What can hang from each mark
k_47: k_647 k_988
k_227: k_214 k_832 k_893
k_893: k_227
k_832: k_227
k_307: k_124
k_889: k_124 k_251
k_124: k_391 k_832 k_833 k_889 k_988
k_647: k_47
k_917: k_391
k_988: k_47 k_124
k_412: k_820
k_820: k_412
k_624: k_412
k_833: k_124 k_624
k_391: k_124 k_917

Each row was made from one small tree. The marks that hang from a mark follow it in brackets, in the order of their numbers. Every link used is in the known rows. Write each row's tree.
In the rows, 128 means zero.
Known rows
k_988[k_47[k_647] k_124]: [168 148 125 130 117 138 136 123 179 118 159 141 112 154 154  73 101 133
 119 119 122 101 118 104 126 128 143 158 159 125 124 124 131 144 158  76]
k_391[k_124[k_832[k_227[k_214 k_893]] k_889]]: [153 114 130 138 153 129 126 134 145 137  95 120 103 122 106 179 134 115
 123 127 163 157 154 168 126 103 124  97 141 130 121 114 121 130 109 131]
k_124[k_391[k_917] k_832 k_833[k_624] k_889 k_988]: [ 54 130 133 116 110 109 117 130  47 139 122 124 153 105 110 162 140 118
 120 138 121 143 143 130 112 124 122 108 110 135 130 132 122 117 127 166]
k_833[k_124 k_624[k_412[k_820]]]: [189 125 122 119 125 145 136 140 252  90 137 145  78 146 113 106 124 158
 170 128 125 103  66  93 135 155 134 142 127 135 142 139  75 135  94 154]
k_227[k_214 k_832]: [157 113 125 132 140 148 146 130 212 119  95 133 103 141 153 136 111 141
 121 130 147 130 115 130 123 149 121 148 154 131 136 132 127 127  96  98]
k_833[k_124[k_391[k_917] k_832 k_889 k_988] k_624]: [ 53 127 128 113 111 105 120 132  64 114 111 124 137 111 116 162 141 124
 131 132 131 136 148 119 118 128 129  88 114 131 129 128 120 107 136 151]
k_988[k_47 k_124[k_832[k_227[k_214 k_893]] k_889]]: [138 142 128 127 122 117 115 135 145 128 101 134 102 122 137 147 123 122
 104 128 149 128 159 167 121  97 135 109 143 138 122 113 119 128 128 118]
k_889[k_124[k_391[k_917]] k_251]: [140 111 125 128 126 133 134 128 130 155 141 124 136 129 144 137 140 135
 150 129 115 106  98 129 149 122 128 126 102 113 127 126 170 117 131 122]
k_47[k_988[k_124[k_832]]]: [159 147 124 133 126 123 129 125 155 103 129 137 121 142 127  77 113 129
 123 119 119 110 128 115 132 138 141 145 148 132 135 127 113 143 155 103]
k_124[k_391]: [114 117 122 124 125 131 132 128 145 123 126 130 120 141 133 104 125 128
 129 126 116 119 105 113 134 147 121 145 134 129 136 132 152 135 118 130]
k_889[k_124[k_391[k_917] k_833[k_624] k_988[k_47]]]: [ 96 143 130 117 101 119 133 125  95 142 146 131 143 123 145 132 134 141
 131 135 122 118 116 114 111 123 129 138 106 123 118 131 144 119 123 152]
k_820[k_412]: [163 121 120 130 135 144 132 130 182 111 124 135  97 141 124 106 122 144
 142 126 124 103  90 114 135 140 122 161 131 132 140 140 122 134 115 123]
k_917[k_391[k_124[k_832 k_833 k_889[k_251]]]]: [116 113 134 134 144 121 130 125 108 160 161 117 139 105 109 143 126 111
 156 127 128 139 131 138 125 113 123 111 108 120 140 119 155 148 132 125]
k_47[k_647 k_988[k_124[k_391[k_917] k_833 k_889]]]: [152 148 131 133 100 121 117 123  52 152 163 134 159 134 119 114 127 117
 122 130 108 120 128 132 128 132 138 138 122 126 115 115 143 144 153 125]
k_833[k_124[k_391 k_832[k_227[k_214]]] k_624]: [117 127 119 118 129 110 124 138 161  96 100 126 111 131 132 139 141 132
 119 128 148 135 139 136 123 148 127 107 140 134 140 123 130 120 105 191]
k_124[k_832[k_227] k_833 k_889 k_988]: [122 129 133 133 137 124 116 125 101 125 109 120 133 111 118 142 137 132
 115 133 122 138 155 152 130 136 118 114 134 145 132 134 113 113 134 154]
k_307[k_124[k_391[k_917] k_833 k_889[k_251]]]: [109 119 136 125 112 119 115 132  66 172 150 121 163 114 120 142 139 112
 132 137 112 132 120 148 140 111 124 120  87 118 129 122 148 132 135 161]
k_47[k_647 k_988[k_124[k_832[k_227[k_214]] k_889]]]: [200 144 125 142 125 119 113 125 120 130 107 131 122 137 131 112 121 131
 108 123 138 126 162 150 131 134 147 111 157 128 121 111 121 128 160 126]
k_832[k_227[k_214 k_893]]: [195 116 124 133 150 146 138 134 202 124 102 133  89 137 133 148 129 135
 114 127 158 129 117 163 125 139 122 137 141 134 125 128 128 124 102 112]
k_391[k_124 k_917]: [146 111 130 140 144 144 146 131 156 133 158 127 125 143  99 123 125 119
 142 121 125 127 107 126 138 107 125 151 124 119 115 126 119 151 111  76]
k_124[k_832 k_833]: [130 129 127 125 151 134 135 127 174 108 140 129 123 129 133 109 123 127
 122 130 118 129 122 121 131 143 117 148 135 136 148 136 127 140 128 139]
k_307[k_124[k_391 k_889 k_988]]: [ 90 123 131 126 104 110 117 131  51 139 102 119 140 123 122 124 127 121
 122 133 116 136 140 127 130 140 133 111 123 119 128 129 131 119 138 163]
k_832[k_227[k_893]]: [182 119 126 134 147 148 133 131 191 125 118 134  95 135 130 125 130 138
 119 123 138 121 110 151 136 130 119 139 148 140 129 130 126 134 118  93]
k_917[k_391[k_124[k_988]]]: [139 114 129 140 141 135 147 128 117 129 141 121 124 125 103 119 116 127
 149 120 130 133 122 121 116 135 126 139 130 115 119 130 129 140 114  72]
k_307[k_124[k_391[k_917] k_988[k_47]]]: [ 93 133 132 124 105 124 123 131  62 139 125 127 151 121 141 122 124 126
 115 128 125 136 145 121 132 104 129 135 116 113 110 130 116 124 132 117]
k_833[k_124 k_624[k_412]]: [167 124 122 117 116 136 140 137 244  93 142 141  82 150 116  99 120 146
 156 126 130 102  79 100 129 158 134 144 133 134 143 135 108 133 106 143]
k_893[k_227[k_214 k_832]]: [172 108 124 132 139 146 139 134 207 115  94 134 101 143 158 137 118 137
 114 126 157 143 122 139 115 156 117 146 152 131 135 130 129 112  81 101]
k_124[k_889]: [131 114 129 130 124 131 133 128 154 132 128 129 106 143 120 108 118 129
 132 128 113 113 105 124 134 140 126 138 132 133 136 130 140 135 135 108]
k_988[k_124[k_391 k_833 k_889[k_251]]]: [100 135 131 123 100 114 116 128 110 156 150 127 141 128 125 118 131 114
 136 132 105 106 103 138 126 148 131 130 113 132 140 124 169 135 137 163]
k_391[k_917]: [148 113 127 133 138 145 142 132 166 127 143 133 117 140 119 114 124 131
 129 126 118 113 101 128 140 123 121 158 123 128 125 134 120 141 121  82]
k_889[k_124[k_391 k_833] k_251]: [136 124 126 125 127 128 133 123 147 149 147 123 133 130 153 122 139 136
 148 134 115 108  92 124 137 155 127 135 107 118 145 129 187 125 130 174]
k_647[k_47]: [172 119 122 136 143 152 142 123 205 108 125 137 110 161 142  82 112 139
 128 123 128 117 106 109 137 137 135 156 134 130 134 135 132 140 137  75]

Which tree is each row?
[141 116 122 125 124 128 132 124 152 147 129 123 122 136 154 117 133 140
 150 127 117 103  93 119 141 147 131 126 116 114 141 128 182 118 136 146] => k_889[k_124[k_391] k_251]
[ 90 120 123 120 137 122 129 134 120 104 132 126 135 122 132 144 137 123
 133 128 125 133 136 121 143 125 121 120 120 129 133 128 128 129 119 136] => k_833[k_124[k_391[k_917] k_832]]
[ 85 114 127 120 124 117 114 123 105 147 114 122 131 119 139 137 131 120
 136 129 120 127 128 121 138 130 127  96 120 127 146 125 167 116 147 143] => k_124[k_391 k_832 k_889[k_251]]
[ 95 115 124 124 134 127 125 132 111 125 126 126 139 121 128 135 133 120
 122 128 117 136 134 126 143 114 116 130 123 129 129 130 128 134 119 116] => k_124[k_391[k_917] k_832]
[ 66 116 130 124 121 118 116 128  42 136 104 120 149 107 118 163 135 118
 122 133 121 143 155 133 132 114 120 101 116 128 121 132 123 110 135 127] => k_124[k_391[k_917] k_832 k_889 k_988]
[163 156 123 134 112 132 125 119 138 117 143 140 145 155 135  68 119 128
 124 127 114 115 115 115 123 151 144 161 130 134 131 126 145 151 142 119] => k_647[k_47[k_988[k_124[k_391 k_833]]]]
[115 127 132 129 145 129 142 132 152 127 164 129 137 128  96 131 133 114
 135 127 128 140 121 122 120 108 124 140 124 128 128 126 104 155 114 130] => k_391[k_124[k_832 k_833[k_624]] k_917]
[132 117 136 140 147 132 121 130  77 143 106 119 129 105  93 189 143 117
 124 125 151 160 165 167 131  85 122  87 133 133 104 121  95 118 125  88] => k_391[k_124[k_832[k_227[k_893]] k_889 k_988] k_917]
[170 144 126 136 124 128 117 116 144 134 114 137 131 145 140  85 113 129
 132 121 127 109 135 116 133 125 157 113 127 129 136 121 138 132 189  83] => k_647[k_47[k_988[k_124[k_832 k_889[k_251]]]]]
[131 118 126 132 136 124 113 125  76 148 105 115 152 103 145 164 155 141
 133 128 127 127 147 151 149 113 126  92 111 120 118 128 140  94 136 142] => k_889[k_124[k_391[k_917] k_832[k_227] k_988] k_251]
[144 132 129 126 150 132 135 119 149 129 123 120 134 114 157 143 133 143
 141 134 130 120 126 125 127 153 131 120 116 119 147 138 142 103 151 164] => k_889[k_124[k_832 k_833 k_988] k_251]
[105 164 125 114 103 112 122 124 128 117 158 138 141 133 154  93 116 121
 111 126 122 121 139  99 110 128 141 140 152 133 135 121 141 144 146 154] => k_988[k_47[k_647] k_124[k_391 k_832 k_833[k_624]]]
[112 140 130 125 127 124 126 127 115 112 108 127 129 123 152 103 113 132
 111 125 131 138 160 109 129 114 138 128 136 117 130 133  99 121 155 126] => k_307[k_124[k_832 k_988[k_47]]]
[139 135 131 132 149 124 132 130 150 120 113 121 126 124 105 151 139 126
 116 127 157 156 148 143 104 139 127 120 142 128 124 128 102 123 101 168] => k_391[k_124[k_832[k_227[k_214]] k_833[k_624] k_988]]
[114 126 122 124 140 118 120 132 118  92  79 119 126 117 142 164 142 136
 117 130 153 149 165 142 125 155 123  98 139 129 129 130 123  99 110 179] => k_833[k_124[k_391 k_832[k_227[k_214]] k_988]]
[ 74 127 131 126 110 114 101 125  34 143 102 122 148 105 130 154 139 127
 110 128 123 143 172 145 138  85 120  97 127 137 106 125 122 106 134 118] => k_124[k_391[k_917] k_832[k_227] k_889 k_988[k_47]]
[137 132 128 135 144 131 128 126 139 121 100 122 118 129 133 144 125 130
 117 121 161 152 166 136 121 108 129 116 150 122 110 124 109 117 117 116] => k_391[k_124[k_832[k_227[k_214]] k_988[k_47]]]
[129 145 127 110  97 139 119 130 155 121 130 143 114 125 129 120 127 151
 150 135 124 122  90  89 113 142 127 141 120 137 130 143  92 123  89 183] => k_124[k_391 k_833[k_624[k_412[k_820]]] k_988[k_47]]
[ 95 118 132 131 123 116 106 132  66 145 130 121 154 105 111 153 149 118
 116 135 110 143 150 164 146 102 109 115 114 142 123 123 132 131 115 160] => k_124[k_391[k_917] k_832[k_227] k_833 k_889]
[135 125 135 137 145 145 146 127 124 134 157 124 143 129  99 144 131 121
 137 127 129 140 120 130 120 126 121 150 118 122 113 134 109 136 112 104] => k_391[k_124[k_833 k_988] k_917]
[101 139 135 130 145 138 137 123 100 127 151 125 148 115 125 146 124 120
 127 126 138 151 150 119 120  94 123 137 123 123 112 130 103 133 128 101] => k_391[k_124[k_832 k_833 k_988[k_47]] k_917]
[132 133 125 119 127 130 145 129 184  92 124 134 102 142 127 110 122 143
 136 125 137 110 106 103 109 170 135 133 138 131 138 140 120 117 135 128] => k_833[k_124[k_988] k_624]
[144 154 128 120 129 127 137 115 142 117 137 132 125 128 170 116 118 148
 122 130 140 124 141  96 108 138 142 127 144 119 136 130 133 114 164 150] => k_889[k_124[k_832 k_833[k_624] k_988[k_47[k_647]]]]
[102 112 125 127 131 110 114 139  89 123 101 119 133 115 119 178 148 122
 124 134 138 146 160 165 144 112 119  92 118 130 122 117 129 117 106 168] => k_833[k_124[k_391[k_917] k_832[k_227[k_214]] k_889]]
[120 150 127 128 118 116 118 128  81 125 151 133 159 121 120 109 132 117
 119 129 107 125 136 135 130 125 128 146 117 131 126 124 120 147 133 136] => k_47[k_988[k_124[k_391[k_917] k_832 k_833]]]
[ 97 109 128 127 109 125 123 132  89 146 132 126 135 129 113 135 133 119
 131 131 109 123 115 134 140 118 119 127 112 128 121 125 147 134 117 114] => k_124[k_391[k_917] k_889]
[ 96 125 129 127  96 113 118 137  83 143 143 128 141 132 105 121 130 111
 127 129  99 111 115 141 137 116 129 133 117 131 117 121 135 142 120 111] => k_988[k_124[k_391[k_917] k_889]]
[136 118 132 138 144 144 146 127 125 130 140 124 130 133  98 139 127 124
 138 122 133 136 121 123 127 116 125 138 124 119 109 133 106 131 121  72] => k_391[k_124[k_988] k_917]
[120 128 134 128 126 131 132 124 116 128 128 126 126 128 120 131 124 130
 126 135 120 125 118 128 118 156 121 137 123 134 135 138 130 121 136 142] => k_124[k_833 k_889 k_988]
[128 127 130 133 156 135 140 127 164 117 149 124 129 132 115 122 125 115
 134 126 126 144 126 120 128 130 122 141 137 127 138 127 123 149 116 138] => k_391[k_124[k_832 k_833]]
[114 130 136 135 131 134 128 118  65 145 136 122 139 121 129 155 117 118
 128 123 146 152 171 113 127  80 136 103 139 115 104 118 114 121 163  72] => k_391[k_124[k_832 k_889 k_988[k_47[k_647]]] k_917]
[111 157 127 121 106 108 120 131 100 127 150 137 154 126 109 100 132 118
 120 128 112 119 127 123 116 127 136 141 120 135 130 124 118 148 134 145] => k_47[k_988[k_124[k_391[k_917] k_832 k_833[k_624]]]]
[156 146 131 127 136 150 139 114 145 123 147 135 125 138 165 110 110 140
 117 127 140 126 127 102 114 146 130 154 147 127 126 136 134 120 155 105] => k_124[k_833 k_988[k_47[k_647]]]
